Each row was made from one path, in order. Every step used is in the known rows, and no mark comes twice. Write each row's path.
Known rows:
H-Q-W-Y-F: [-12.2   0.2 -21.0  34.4  24.7  -1.4 -45.0   7.0 -20.5  17.8   7.1  -4.5
 -81.6  -9.8  -9.9  10.7  -3.4 -52.3  10.8 -22.5  -6.5  10.8]
F-Y-W: [-17.1  -5.2  -9.0 -38.4 -18.9 -30.3 -29.8 -32.3  25.8 -11.1   1.2  15.5
 -13.1 -19.1  20.4  33.9 -28.6 -38.8  -2.6 -18.2   2.4   4.1]
Q-H: [ -3.1  21.9  30.6 -20.9  12.0 -20.0  29.1  -8.1 -12.9  -7.9 -10.4  11.4
  41.8  17.7  20.1 -13.0   3.6   5.8 -27.1  -5.6 -11.5   3.7]
F-B-H: [ 19.3  -6.9  20.3 -34.9  -9.5   3.9  63.3  -2.3  -2.6   8.1  -6.9  48.1
  29.1  12.0  -8.9 -14.9   3.4  18.5   7.2  17.5   2.4 -12.6]
Y-W-Q-H-P-A: [-49.6  35.3  36.0 -13.1  -9.3 -12.3  -5.3  -7.3 -11.1 -47.5   2.1 -46.0
  14.4  61.7  31.3  20.4  37.3  16.8 -24.9  -2.7 -67.7  12.3]
F-P-A: [-25.7 -38.4   0.5  -3.7 -25.3  19.8  34.5  12.2 -21.6  16.8   2.7 -50.1
  66.5 -17.8  62.6  40.3 -14.0   3.7 -11.6  26.2  23.8 -20.6]
Q-H-P-A: [-33.6  19.3  40.0 -17.3   3.1  -2.4  46.8  18.7  -7.0 -28.4  -5.0 -39.0
  61.4  33.2  44.3 -10.0  17.2  30.8  -5.8  30.4 -20.5 -19.2]
B-F: [ 15.1 -11.4 -15.2  21.5  -3.7   1.0  17.2  -8.9 -19.5   9.5 -29.2 -10.4
  17.5 -18.5  21.3 -12.6  -6.7  22.8   8.8   6.9  26.7  17.3]
H-B-F-P-A: [ -2.2 -47.8 -28.0  15.9 -11.8  31.2  23.0  33.8   1.3   1.4  -8.2 -51.8
  68.2 -37.3   8.5  -3.5 -22.5  26.1  34.9  57.1  65.2 -23.4]
F-Y: [ 11.4 -18.0   5.4 -30.2 -14.0 -18.5   3.3 -26.8   8.7  11.5   5.1  23.3
  -7.4 -25.5  42.6  17.6 -32.3  -9.4  -8.0   1.4  24.9 -19.7]
H-P-A: [-41.5 -15.0  11.5  -7.1 -21.5  10.8  35.3   8.9  -2.8 -20.0 -11.6 -53.7
  47.1  -3.6  62.6  15.9   2.0  40.2  14.8  29.9   6.7 -21.5]
W-Y-F-B: [ 28.7  10.5 -19.5  -5.8 -15.0   5.4  17.6   0.8  10.8  23.2  21.6   0.4
 -17.8  -9.6 -26.4  -1.4  -9.8  -8.5   7.6  -6.4  -2.3  -1.7]
Y-F: [  0.7   4.8  -6.8  22.7 -17.8  -9.7  10.3  -0.9  -7.1   9.6 -18.2 -24.9
  12.5 -43.3  23.9 -11.4 -25.9  -3.6  16.5   1.3   7.8  27.3]
H-Q: [-12.6   1.2   0.0  -6.0  19.2  17.8   6.7 -26.0 -28.7   2.2 -16.3  -6.4
  -4.5 -13.5  34.1  -0.4 -16.1   6.0  16.4 -12.3  17.3 -12.8]
W-Q-H-P-A: [-25.1  22.4  50.2  -4.8  -1.6  -2.3  28.8  -0.6 -25.2 -22.9   7.1 -38.7
  17.9  55.8  53.7   6.2  34.2  44.7 -29.7  15.2 -44.9  -9.5]
A-P: [ -5.7  -0.1 -21.0  25.5 -18.4  26.0  28.7   3.3  -1.7   1.2 -30.3 -26.4
  64.4 -16.5  45.4   9.8  -3.6  37.1 -25.2   1.2   7.6 -19.6]
W-Y: [  0.4 -24.1   0.0 -15.8   2.2   6.7   6.2 -24.1  -6.2  14.5   2.5   2.0
 -24.1   0.4  22.8  21.5  12.4   4.7 -23.1 -27.0   5.9  -7.7]
H-P: [-33.8  -2.5   7.4   1.5  -9.4  20.0  18.7   0.5   4.7 -12.0 -17.9 -23.0
  40.9 -10.7  37.2   5.6   7.0  40.5   7.5  -2.7   2.2 -17.8]
B-F-P: [  6.8 -24.3 -25.0  38.1  -7.9  34.5  19.1  13.2 -22.3  32.9 -13.2 -24.4
  47.6 -22.6  18.0   6.7  -6.4  14.3  -2.6   6.8  31.2   0.0]
B-H-P: [-19.3 -16.2  34.8   2.8   0.4  23.8  45.8   9.3  -1.7  -4.2 -30.3  12.0
  14.4   6.6  27.1 -22.1  27.7  43.0  13.3   3.7  -3.4 -12.9]
Y-W-Q-H: [-17.4  37.5  28.9 -16.1   4.4 -27.1 -24.7 -33.6 -17.0 -25.7  -3.1   3.8
  -5.3  46.0   5.8  18.1  25.8  -8.8 -46.2 -39.0 -60.3  37.9]
W-Q-H-B-F-P: [ 23.8   1.6   5.2  24.8  20.8  25.5  -1.2  16.2 -12.3   7.6   6.9  -6.0
  30.6  14.7 -27.3 -24.4  17.3  32.4 -16.1   9.0  10.9  -6.2]
W-Y-F: [ 11.2  -7.0 -11.5  17.5  -6.2   1.0  -2.5  -6.5  -3.5  23.5   1.9 -16.2
 -41.9 -24.4   9.8  -3.1  -1.7 -13.2   0.4 -21.2   2.3  17.2]

Write each row's path:
[-19.9 -28.7  -7.4  -3.0   3.4 -19.4 -26.8  -3.3  -2.9   7.8   7.7  19.2
 -26.6   9.3   7.6  47.6  18.3 -27.7 -33.1 -19.8  -5.8  -0.4]	Q-W-Y
[ 17.5  23.5 -15.0  -1.6 -27.1  -4.7  28.7   6.0   8.4   9.4   4.4  -5.6
  37.2 -30.0 -11.9  -8.8 -33.6   0.6  24.9  16.2   3.4   9.4]	Y-F-B
[ -4.0  11.1  20.4 -35.0  20.4 -14.3  16.2   1.5  17.1 -30.1 -11.7  14.6
  55.2  -3.7 -19.3 -33.5  -7.2  18.9   4.4  14.8  18.1 -14.9]	Q-H-B
[ -7.2 -13.0 -19.1  28.6  -4.3 -23.7 -33.9  14.6   0.7  16.6   6.0  -1.3
 -46.4 -15.5  -4.8  23.0   2.8 -45.4  -9.1 -16.1 -10.5  25.4]	Q-W-Y-F
[  9.8  16.8   1.6  15.6  13.1  -3.5  12.3  29.8 -15.3  13.7  -1.5  42.4
 -28.2   1.8 -38.6 -24.5 -12.5 -36.5  38.9  21.5 -10.6   8.7]	Y-F-B-H-Q-W
[ 23.5  -7.4  -1.3   4.6  -4.4 -16.5  10.0  30.8   7.1  23.6  16.0  48.6
 -47.1  16.7 -50.0  -4.3  16.3 -39.0   2.1   5.6 -21.4  11.6]	Q-W-Y-F-B-H
[-19.5 -14.1 -28.2  49.3  21.9  32.1 -45.0  28.0 -23.5  42.2  23.4 -18.6
 -51.7 -15.0 -11.1  29.0  -1.1 -62.1  -1.5 -23.6  -1.6  -5.5]	H-Q-W-Y-F-P
[ -6.0  -1.4   1.9 -26.6 -21.9 -25.9 -50.2 -53.1   6.5  -4.1  13.8  14.8
 -53.8   3.1  29.9  49.9 -10.9 -24.3 -29.0 -33.1 -23.3  14.9]	F-Y-W-Q
[ 31.7  13.9  12.9   9.9  23.0  -7.4  -2.5  -6.1  -7.9 -19.0  -8.9   7.9
   1.4  20.5 -25.0 -41.9  15.4  40.8  -5.1  10.2   5.0  10.2]	W-Q-H-B-F
[  6.9 -15.2 -37.6 -20.0  -5.9 -17.3 -41.8 -11.0  46.0 -27.1 -12.6  14.4
 -12.3 -38.7 -32.0  -9.3 -36.5 -15.9  44.4  13.9  43.9   2.9]	H-B-F-Y-W
[ -2.6   5.4  23.8 -23.1  -9.1  28.6  63.9  16.5  13.0  -3.8  -6.3  29.6
  39.5  21.3  -8.8 -18.9  18.7  46.7  19.5  19.8  -7.5 -30.1]	F-B-H-P
[ -1.0  19.2  18.8 -51.1   7.9 -38.3 -50.6 -30.5  35.9 -35.4  20.3  32.3
 -30.1  17.9 -25.8   3.7  -7.3 -17.1 -17.3 -11.6 -19.1  -0.3]	F-Y-W-Q-H-B
[-20.6  27.5  18.2 -30.2  13.0 -24.1 -36.3 -22.7  17.1 -47.7  -3.5   5.2
   7.5  26.7 -32.2  -2.4  16.7   4.6 -15.6 -22.8 -30.1  17.8]	Y-W-Q-H-B
[-19.3 -15.5  -9.3   1.0  33.2   4.3 -37.3  -9.5 -21.2  10.2   7.8  16.3
 -63.1  14.9   5.1  34.5  12.1 -36.1 -10.4 -27.5  -1.0 -12.6]	H-Q-W-Y
[  5.2  25.5  -1.6   1.8  17.1 -16.4 -36.5 -13.4   6.5 -41.8 -15.1   0.4
  -4.4  28.7 -47.9 -27.6  17.8  13.6   1.4  -9.7 -18.0  32.4]	Y-W-Q-H-B-F
[ 39.7  11.4   6.8  -2.7  23.7  32.2  33.0   0.5 -15.5  34.3  11.2  33.8
 -80.1  13.5 -39.9 -41.9   6.0 -13.6  33.7  -5.4  -4.4 -11.0]	W-Y-F-B-H-Q
[ 17.5 -12.0 -26.7  -8.4 -10.5 -14.0 -61.8 -29.3  28.6 -20.0   2.6  11.3
 -55.6 -16.1 -24.4   4.9 -20.2  -1.9  19.7  -3.8  20.6  11.0]	H-B-F-Y-W-Q
[ 52.0   8.6  13.7  -9.4  19.2 -20.6 -17.7 -14.3   9.1  -5.9  13.7  34.9
 -35.4  13.9 -20.1 -35.9  -7.2  19.5  -6.3  17.5  16.1  -8.7]	W-Q-H-B-F-Y
[  3.4 -21.0 -16.8  34.4 -10.1  34.1   1.5  12.9  -7.1  46.6  17.2 -30.7
 -13.3 -28.3   5.9  15.6  -0.5 -22.7 -11.7 -22.3   6.4  -1.5]	W-Y-F-P
[ -6.5 -10.9 -14.7  38.3 -22.0  23.4  10.5  19.7 -11.7  32.1  -3.0 -36.9
  41.1 -49.7  21.9   6.6 -24.5 -12.0   3.7  -0.6  13.7   9.9]	Y-F-P
[ 13.7  -1.1  -6.6  13.1  23.4  23.9  16.3  36.2   6.1   0.5  -5.8  -5.8
  73.7  -8.4 -36.5 -38.8  -2.3  18.7   7.8  25.3  36.2 -16.4]	Q-H-B-F-P
[ -3.0  14.7  -8.4  16.2  13.7  16.7 -35.4   9.2   1.7 -17.2   2.6 -14.0
  27.5  22.0 -51.1  -8.5  20.6   2.7 -12.3 -11.0 -11.9  17.4]	Y-W-Q-H-B-F-P
[  0.8   2.9   3.2  17.7  -4.1   9.5  13.3  48.8  21.9  11.2  16.8  32.2
 -37.1  25.4 -51.1  -9.8  32.5 -13.3  17.8   7.5 -33.1  -7.3]	Q-W-Y-F-B-H-P
[ 19.4  -1.4 -16.3   5.1 -17.3 -21.1 -48.8 -40.6  -2.2   3.4   4.4   9.1
 -67.0   5.5  13.2  25.4  -6.6 -14.8 -11.1 -21.7 -10.1  29.5]	B-F-Y-W-Q
[ 10.2   6.1 -26.2   5.8 -15.2 -18.8 -15.2  22.3  16.0  15.8  29.8  14.8
 -19.7   0.1 -38.6  25.9  -5.1 -41.4  -2.9   0.1 -15.1   8.4]	Q-W-Y-F-B
[ 42.2   6.1   1.8 -23.1  20.9 -22.7   2.4   3.7  29.4 -11.1   1.0  34.9
   6.2  -8.2 -28.7 -50.7 -23.7   4.0  20.0  33.8  40.6 -19.4]	Q-H-B-F-Y
